In the rows, zero is written as 128.
Known rows, with every step that occurs
dato-gipo-ratov-sima-zarez-tabi: [137 131 110  87 134 119 117  86 100 138 113 200 143  93  95  82 114 156
 159 163 108 118  92 107  96 110 207 141 170]
gipo-dato: [138 126 129 119 108 126 129 116 157 100 144 131 148 135 113 144 122 141
 105 135 133 140 118 126 132 124 114 119 151]
dato-sima: [128 104 134 105 105 112  98 125 137 136 121 154 144 129 143 100 127 132
 125 151 142 145 115 120 126 107 140 101 121]
mego-zarez-papo: [120 132 148 151  94 130 129 142 143 140 159 108 159 128 127 120 172 117
 104 104 105 110 171 130 168 118 118 131 129]
mego-zarez: [133 126 140 162 123 143 134 130 147 139 158 142 139 127 123 127 144 121
 113 113 112 110 141 130 145 143 127 122 102]
gipo-zarez-papo: [125 145 136 127 106 121 112 120 117 143 137 111 138 123 145 131 169 123
 149  95 122 132 157 142 174  53 138 119 165]
papo-zarez-gipo: [150 139 123 149 131  83 145 138 160 128 130 159 148 148 130 127 114 141
 131 153 174 112 158 148 112 112 166 115 128]
mego-zarez-sima: [128 128 119 144 125 137 147 108 155 133 143 179 156 138 138  98 158 126
 124 125  97 122 195 135 126 118 137 124 119]
gipo-ratov-sima-zarez: [130 129 117  84 166  99 115 129 105 158 109 188 145 107 121  57 143 137
 143 156 102  96  99 111 109 116 181 119 171]
dato-gipo-zarez-sima-ratov: [121 165 130 118 135 173 133  74 131 119 146 230 130 116 126 114 142 116
 165 130  97 174 165 144 109  14 117 123 146]
ratov-gipo-zarez-papo: [115 138 124 104 107 128 134  90  98 144 137 135 146 153 152 114 169 122
 153 101 128 125 178 146 168  40 179 123 176]
zarez-sima-dato-gipo: [135 128  97 114  69 123 160 111 155  83 132 159 141 112 125  87 145 139
 118 150 128 155 202 125  91  85  92 128 166]
gipo-zarez: [136 140 128 138 132 137 119 108 124 145 136 145 117 120 145 134 138 126
 158 102 126 134 127 139 151  77 145 111 140]
ratov-gipo-dato: [129 119 119  98 108 130 152  88 137 100 145 158 159 165 119 127 120 140
 104 142 138 137 137 130 128 113 155 122 160]
dato-sima-ratov-gipo-zarez-tabi: [ 94 106 134  96 126 176  94  47  88 139 141 240 131 148 160 112 131 110
 182 131 157 169 119 151 124  51 224 110 123]
papo-zarez-sima: [144 122 108 132 142  95 153 113 170 122 103 161 151 153 149 110 126 142
 133 162 129 121 179 144 101 106 125 107 130]
ratov-gipo-zarez-sima-dato: [122 118  82 104  99 132 161  77 122 114 131 191 136 149 176  71 169 126
 155 122 141 140 221 153 114  45 171 111 182]
dato-gipo: [142 142 132 126 109 130 137 115 136 112 136 138 129 113 102 133 111 140
 120 138 118 140 128 119 121 105 106 134 135]
sima-dato-gipo: [141 126 118 133  68 126 146 130 147  89 145 125 120 102 112 119 128 135
 106 136 144 145 150 123 109 110  79 129 152]
gipo-ratov-sima-zarez-papo: [118 136 123  71 137  88 112 140  99 158 108 154 166 110 123  51 172 133
 137 148  96  95 131 113 130  86 172 129 196]
zarez-sima: [124 131 108 107 130 126 140 107 135 122 112 163 149 138 141  98 145 133
 140 142 114 139 180 131 110 104 141 127 142]
papo-zarez-sima-ratov: [118 133 127 134 163 130 147 110 164 120 119 202 143 150 141 114 131 112
 136 167 124 137 164 153  87  91  98 113 116]
papo-zarez: [149 119 127 154 140  95 141 133 164 129 117 126 131 141 137 140 112 133
 119 147 145 109 123 140 121 133 109 104 115]
sima-dato-gipo-zarez: [151 140 118 145  74 133 138 113 145 107 155 139 111  96 127 125 139 133
 136 111 142 149 148 135 133  61  94 113 163]
mego-zarez-tabi: [124 113 130 164 110 156 126 102 136 133 154 146 135 127 127 145 131 129
 133 110 126 122 140 136 138 161 173 139 100]
ratov-sima-dato-gipo-zarez-tabi: [145 131  97 122  63 142 143  73 126 103 164 185 122  93 127 138 116 142
 167 126 140 145 184 137  99  68 186 130 171]
gipo-dato-sima-zarez: [142 108 146  84 118  96  96 121 135 115 118 170 174 132 118  71 142 149
  90 181 136 175  82 115 126 105 116  71 138]
gipo-ratov: [122 114 118 124 134 125 106 132 141 144 116 138 124 118 131 107 134 132
 146 117 126  95  85 116 145 122 147 139 163]

Rows
[142 134 106 107  71 118 160 119 139  94 161 165 135  98 110 113 115 138
 114 152 127 130 188 118  82  97 117 135 164]	ratov-sima-dato-gipo
[122 134  97  96 136 137 152  60 112 137 120 206 146 162 164  90 151 132
 171 121 119 139 199 150 126  39 199 113 165]	ratov-gipo-zarez-sima
[130 114  87 109  77 122 137 116 169 100 116 168 137 100 127  66 151 144
 137 138 126 123 157 115 109  78 111 140 200]	zarez-sima-dato-gipo-ratov
[131 111 145  93 139  96  97 132 107 143 102 163 150 124 133  55 147 136
 114 173 132 159  92 118 120 109 131  82 118]	dato-sima-zarez
[139 126 108 149  63 139 164 112 175  95 162 173 150 113 122  85 159 134
 103 133 113 137 216 130 109  97  88 125 144]	mego-zarez-sima-dato-gipo
[149 158 124  79 129  86 144 119 114 114 151 218 185 130  94  81 131 153
 113 178 136 143 171 130  87  91 199 109 172]	ratov-sima-zarez-gipo-dato
[129 126 119 141 121 152 110  80 111 138 133 145 114 122 144 152 125 132
 180 100 142 142 123 147 145 100 194 126 135]	gipo-zarez-tabi
[125  90 125  61 106 115 106  63 101 108 115 195 173 159 126  71 127 155
 115 183 159 177 103 126 113 109 207  90 143]	ratov-gipo-dato-sima-zarez-tabi
[149 133 101 121 141  72 136 129 165 150 129 212 160 129 129  98 109 147
 157 155 157  65 157 132  99  98 225 127 176]	papo-zarez-gipo-ratov-sima
[137 129 123 123 115 129 115 118 149 130 121 147 126 102 106 111 119 143
 139 125 119 109  82 106 135  99 129 144 166]	dato-gipo-ratov
[129 140 124 106 157  94 105 145 108 155 105 181 144 119 115  48 157 141
 144 144 149 109  96 124 129 102 195 125 171]	sima-zarez-gipo-ratov
[102 141 136 121 157 172 134  79  96 141 153 213 117 148 145 121 144 100
 162 114 127 144 130 155 132  47 168 124 133]	sima-ratov-gipo-zarez
[ 94 129 128 122 145 191 125  50  82 133 148 214 112 149 146 138 129 107
 183 109 141 153 129 159 126  72 217 138 127]	sima-ratov-gipo-zarez-tabi
[139 103 137  97  87 111 101 111 165 106 137 157 167 136 129 114 123 145
 104 158 146 157 112 117 130 103 122  92 145]	gipo-dato-sima
[163 137 125 142 114  80 145 125 189  99 149 165 168 152 111 141 106 154
 108 158 178 125 152 144 114 106 150 107 152]	papo-zarez-gipo-dato
[146 125 113 143 140  81 122 142 171 146 117 169 143 136 132 104 122 146
 152 140 176  79 118 134 127 106 185 125 165]	papo-zarez-gipo-ratov
[107 152 128 121 156 171 123  87 125 134 137 223 127 131 152 110 161 106
 175 121 107 160 164 151 115  38 138 116 140]	gipo-zarez-sima-ratov
[131 141 109 122 135 132 131  88 132 139 122 180 136 133 158 106 154 130
 172 115 112 145 181 144 130  55 160 111 155]	gipo-zarez-sima
[118 133 152  91 103 132  96 118 154 104 163 232 175 137 113 104 129 126
 116 161 173 174 132 134 108  66 160 107 144]	zarez-gipo-dato-sima-ratov
[139 126 153 118 113  98 108 120 190 104 156 232 178 150 121 115 112 131
 109 184 187 157 128 145 102  71 140  85 130]	papo-zarez-gipo-dato-sima-ratov
[ 97 140 127 108 150 163 132 106 127 119 129 203 139 135 134 104 147 107
 144 145 106 154 167 142  96  86 120 136 125]	zarez-sima-ratov
[162 114 131 116  91  65 116 123 197 105 139 190 187 154 128 110 108 158
 105 178 195 141 142 136 113  87 162  77 147]	papo-zarez-gipo-dato-sima
[152 151 133 141 113 138 130  97 131 130 145 156 121 107 119 141 124 139
 151 110 117 147 126 129 142  54 126 115 145]	dato-gipo-zarez
[ 92 124 152  81 106 146  98  86  97 148 148 201 155 153 161  88 172 100
 153 128 136 160 148 147 153   4 169 105 152]	dato-sima-ratov-gipo-zarez-papo
[125 111 107 151  84 134 156 126 167 110 151 163 150 126 147  82 175 122
 110 125 120 124 216 138 115 120 109 119 137]	mego-zarez-sima-dato
[141 106 118 155 128 114 130 105 151 121 114 128 127 143 137 155  98 142
 145 146 158 118 125 146 114 152 158 122 107]	papo-zarez-tabi
